Every row comes from one small tree of marks. The marks that hang from a mark follow it in brackets, in alphabetical order. Every link used is in the known rows. Which tree was each row made from?
Known rows:
pivop{sedo{kuvodi} vite{butudi}}: [-29.8   5.8  21.3   8.3  -7.7 -38.3  40.9  -0.6  60.2 -18.6  -4.9  47.0
 -29.8  -9.9  25.8 -13.1   2.5 -22.3 -20.4 -23.3]
falin{sedo{butudi ragub}}: [  5.3  -5.3  58.1   0.4   5.4   4.1 -31.4  14.7 -33.7 -23.2   6.4 -16.9
   1.2 -40.8  -9.0  13.1 -25.8   4.3 -17.2   0.8]
pivop{vite}: [-10.7   4.8  36.5 -18.4  -8.5 -23.8  14.8  -7.6   9.6 -20.2  15.0   1.4
 -12.9 -20.7  30.1 -25.2  15.9 -18.2  -9.6 -31.7]
vite{butudi}: [ -4.9   3.2  52.7 -12.5  -6.3 -22.4   5.5  17.1   9.6 -31.3  25.7  -6.0
  -9.8 -21.5  17.6  -6.6  -2.1 -20.7   1.5 -26.4]
pivop{sedo{butudi kuvodi} vite}: [ -9.3   3.8  14.0  -8.5   7.1 -42.1  12.7 -23.2  30.6 -21.5 -25.1  35.3
 -14.8 -12.7  16.9  -3.1  20.7  -6.6 -12.8 -14.5]
kelor{falin{sedo}}: [ -3.3 -10.1  16.7   4.2 -17.0 -11.1 -12.9  20.5  -4.3  -5.3  28.0  -8.3
  24.4 -11.2  38.3   3.7 -12.4 -20.7 -21.8 -24.8]
kelor{falin{sedo{kuvodi}} vite}: [-19.5   3.4  -0.7  44.8 -31.7 -19.2  13.8  18.7   7.8   2.0  22.9 -10.1
  23.8  -0.7  49.8   7.3 -11.8  -7.8  -7.5 -40.0]
kuvodi{nogo{pifo}}: [ -6.1 -30.3 -11.8  -9.3 -24.6  -4.4   6.2 -43.6  16.0  12.2  10.9   4.2
 -22.1   0.2  35.6 -12.0  -8.9 -42.4  -3.6 -23.5]
kuvodi{nogo}: [-24.3 -18.9   3.2 -15.6 -26.0 -13.0  11.7 -27.6  10.9  -4.9  18.7  -1.6
  -2.9   3.1  22.1  -5.4  -0.4 -39.7   8.7 -29.1]
nogo{kuvodi pifo}: [ 29.2 -27.8 -16.9 -18.8 -13.2   5.5  -4.5 -31.7  -4.7   9.9  22.3   2.5
 -24.7 -15.0  31.4   5.5   5.9 -48.2 -25.1 -14.3]
falin{sedo{butudi kuvodi ragub}}: [-19.8  -2.5  29.5  12.7  -4.1  -0.6 -34.2  11.2 -18.0  -7.6 -10.1 -10.4
   9.4 -19.6 -10.7  11.7 -22.0   6.0 -13.6   1.2]
sedo{butudi kuvodi{nogo} ragub}: [-26.2  -9.9  -5.6  28.3 -20.2   0.3  -4.9 -28.3  -2.5  -0.8 -25.9  11.5
 -15.0  -3.8 -11.0   1.0  -2.7  -8.1  -3.8   0.9]
falin{kelor{vite{butudi}}}: [ -5.0  27.7  20.8  25.1  -0.4 -25.4  31.4  21.5   1.1 -18.3  29.8 -25.9
   4.0 -17.4  13.3  -7.1  11.2 -17.2  16.4 -63.4]
falin{kelor sedo{ragub}}: [-18.9   8.4   2.9  10.6   7.6   9.5 -19.1  17.5 -17.1  12.6  15.4 -25.8
  21.5 -11.4 -20.5   0.4 -17.0 -22.3 -13.7 -30.8]
falin{kelor sedo{butudi ragub}}: [ -1.2   8.7  27.0  15.9  15.3   0.9 -26.5  19.5 -37.0  -7.2   3.8 -28.4
  19.9 -31.7 -23.1   8.4 -13.4   0.9 -14.1 -21.3]
sedo{kuvodi{nogo{pifo}} ragub}: [-27.5 -20.6 -47.7  31.1 -27.0  14.1  -1.5 -43.7  26.9  37.6 -22.0  22.2
 -32.6  15.0   4.7 -16.0 -16.5 -36.3 -12.7  -3.9]
falin{sedo}: [-16.8  -8.8  41.4 -29.4  -7.3 -11.9 -22.0  11.6  -7.2 -11.0  30.1 -24.2
  22.9 -13.2  19.1   6.6 -17.1 -20.9  -3.8 -26.3]
pivop{sedo{ragub} vite}: [ -0.5   6.3  10.6   3.8  14.1  -5.5  21.3 -11.8  27.4  -8.0  -9.0  45.0
 -41.3 -20.2  -4.1 -13.5  -2.1 -31.3 -29.3  -7.7]
kelor{falin{sedo{kuvodi}} vite{butudi}}: [-22.5   4.2  29.5  64.1 -36.6 -22.0  34.5  38.7  14.9 -13.5  31.6  -1.7
   7.9 -18.6  54.4   6.0 -25.7  -0.1 -17.4 -39.5]
sedo{butudi kuvodi{nogo{pifo}} ragub}: [ -9.2 -18.5 -22.7  34.1 -18.7   5.7 -11.0 -45.1   5.4  13.7 -31.9  17.5
 -33.6  -7.8   0.9  -6.7  -9.8 -11.2 -15.2   6.8]
sedo{butudi kuvodi ragub}: [ -5.6   8.2   3.2  13.2   2.9  -6.4 -31.4  -9.5 -12.7 -11.1 -27.8  -0.4
  -6.7  -7.3 -21.4  -0.4   9.8   0.1  -2.8   3.4]
falin{kelor sedo{kuvodi ragub}}: [-43.6   8.3 -22.8  23.1  -1.3   4.6 -23.3  11.0  -1.7  29.9  -0.9 -18.2
  29.5   8.7 -20.6   0.7 -12.1 -20.3  -9.2 -29.9]

Which tree is each row?
[ 15.6   2.1  42.3 -18.3  16.0 -37.4  15.0 -17.4  14.4 -39.1  -8.4  29.6
 -23.3 -33.9  18.1  -3.0  16.2  -9.6 -17.8 -13.7]
pivop{sedo{butudi} vite}
[ -7.5  -8.9  11.2  16.2 -19.5 -24.1 -22.3  13.0  -8.6 -10.3   3.3  -5.4
  31.0 -10.0  34.2  10.0  -3.9   2.4 -20.3 -13.9]
kelor{falin{sedo{butudi kuvodi}}}
[-44.9 -11.5 -32.2  24.6 -28.4   7.6   5.3 -28.7  18.8  22.5 -13.5  16.8
 -14.8  18.7  -7.7  -7.8  -7.9 -35.0  -3.0  -8.9]
sedo{kuvodi{nogo} ragub}
[-21.2  -6.0 -15.8  38.1 -19.9   4.0 -17.5  18.0   3.7  17.8   2.6   8.0
  15.5   1.9  13.1   0.3 -19.5 -17.4 -32.9  -8.7]
kelor{falin{sedo{kuvodi ragub}}}
[-18.3  14.8  15.8  11.5  -3.2 -16.2   9.1  17.6 -13.9  -3.0  36.8 -41.4
  34.8 -13.2  15.0   5.0  -7.1 -14.3  11.8 -62.1]
falin{kelor{vite} sedo}
[ 16.8  -7.8  29.2  30.1  -5.6   1.8 -21.4  23.7 -29.3 -15.5   7.8  -1.7
   4.6 -34.2  12.9   9.1 -19.4   0.4 -35.5  -2.1]
kelor{falin{sedo{butudi ragub}}}
[-27.6 -11.9   4.0   6.1 -14.8 -37.6  37.9 -38.5  38.8 -15.1 -23.5  45.3
 -22.7  -7.4  24.5  -2.9   9.9 -15.2 -14.9 -17.6]
pivop{sedo{butudi kuvodi{nogo}} vite}
[-25.5   8.2  13.7  36.5  -0.7 -14.7  39.4   3.0  52.1  -7.9 -17.1  57.8
 -49.2 -16.8   1.5 -16.2 -10.7 -19.8 -36.2  -6.6]
pivop{sedo{kuvodi ragub} vite{butudi}}
[-11.3 -23.6 -14.9   5.3 -26.5 -21.2  -8.2 -47.5  13.4   5.4 -19.6   5.0
 -11.1   0.2  27.4  -2.2   2.1 -12.5   0.1 -13.1]
sedo{butudi kuvodi{nogo{pifo}}}
[-26.2  11.1  -3.1  25.4   5.4  -3.3 -30.7  10.7 -22.1   9.4 -13.1 -22.6
  27.6 -11.1 -26.0   9.2  -7.5   3.4 -11.4 -19.4]
falin{kelor sedo{butudi kuvodi ragub}}
[-24.0  17.3  15.1  27.4  -5.8 -29.6  -1.7  10.9 -14.5  -5.9   8.6 -39.5
  42.3 -13.1   9.4  15.0   1.2  11.2  14.3 -52.3]
falin{kelor{vite} sedo{butudi kuvodi}}
[ 18.9   3.4  44.4  37.0 -15.8 -21.9   9.5  26.5 -25.4 -31.5  29.2 -17.8
  15.1 -39.0  47.1  15.1 -11.2  10.8 -12.0 -32.6]
kelor{falin{sedo{butudi}} vite}
[  2.3   6.0  46.0  79.0 -22.7   4.4  37.3  51.7  -4.9 -19.9  35.0   4.0
 -17.0 -43.1  34.2   4.0 -40.1  -0.6 -31.3 -25.8]
kelor{falin{sedo{ragub}} vite{butudi}}
[ 18.9   6.4  35.2  10.0  22.7 -13.6  13.0 -10.9   7.9 -30.0 -21.5  41.3
 -41.5 -39.8  -5.8  -7.0   3.0  -7.8 -30.0   1.7]
pivop{sedo{butudi ragub} vite}
[-14.1 -10.6 -20.1  16.4  -1.2  -9.9   3.2 -35.9  21.3   0.9 -33.4  40.9
 -22.0   4.4 -18.0  13.5  -5.1 -27.1  -8.4   3.9]
pivop{sedo{butudi kuvodi{nogo} ragub}}
[-25.1 -22.5   1.4  29.3 -38.1 -20.2   1.4  -1.7  -1.5  -2.1   4.8   3.5
  22.4  -5.5  39.6  11.6 -15.0  -3.7 -21.7 -16.1]
kelor{falin{sedo{butudi kuvodi{nogo}}}}
[ 21.8   6.2  38.0  61.5 -10.3  -0.6   7.4  29.6 -32.1 -23.6  16.8  -6.6
  -2.3 -44.1  25.6  12.0 -23.4  10.8 -23.5 -18.0]
kelor{falin{sedo{butudi ragub}} vite}
[-37.5  22.2 -16.9  50.7  -6.5   2.6   5.4  14.8  -3.4  22.8   7.6 -25.0
  21.5   1.2 -10.0   3.8 -16.6 -10.2   2.1 -45.3]
falin{kelor{vite} sedo{kuvodi ragub}}
[-19.2  17.4  45.1  30.1  -8.3 -18.4  26.8  39.1  -4.6 -16.2  43.7 -36.2
  19.0 -29.9  20.1   6.3 -20.5  -6.2   3.2 -63.3]
falin{kelor{vite{butudi}} sedo}
[-45.3 -12.6 -19.6   0.8 -23.0 -29.4  45.3 -40.4  59.9   6.7 -11.6  50.1
 -23.3  11.6  28.6 -11.4   5.1 -37.9 -14.0 -26.4]
pivop{sedo{kuvodi{nogo}} vite}
[-14.9  19.0   9.1  37.9   3.3   8.2   6.1  23.2 -20.1   7.0  24.5 -31.7
  13.8 -20.8  -8.9   4.4 -19.4 -14.7  -1.2 -46.1]
falin{kelor{vite} sedo{ragub}}
[-38.2 -17.9  19.0  26.6 -25.6   4.5  -8.6  -9.2  -9.1   0.2  -7.1   1.3
   2.8 -14.7  -2.6  13.7 -31.9  -0.1 -16.3  -1.3]
falin{sedo{butudi kuvodi{nogo} ragub}}
[-59.3 -22.5   3.9  -4.1 -38.0 -12.2  -0.4 -12.3  17.9  12.9  15.9  -5.7
  22.8  11.2  25.0   6.2 -24.6 -24.7  -1.4 -27.8]
falin{sedo{kuvodi{nogo}}}
[-36.3 -11.4 -12.8  57.8 -50.9 -14.5  37.6   2.0  14.3   9.9  24.9   0.5
  15.8   3.1  57.8   7.4 -21.0 -14.4  -9.6 -43.1]
kelor{falin{sedo{kuvodi{nogo}}} vite}
[  0.0  15.6  41.0  16.0   4.4 -23.0   1.9  18.7 -32.6 -22.8  24.7 -46.0
  32.1 -33.8  11.1  15.3  -2.8   8.3   9.8 -54.0]
falin{kelor{vite} sedo{butudi}}
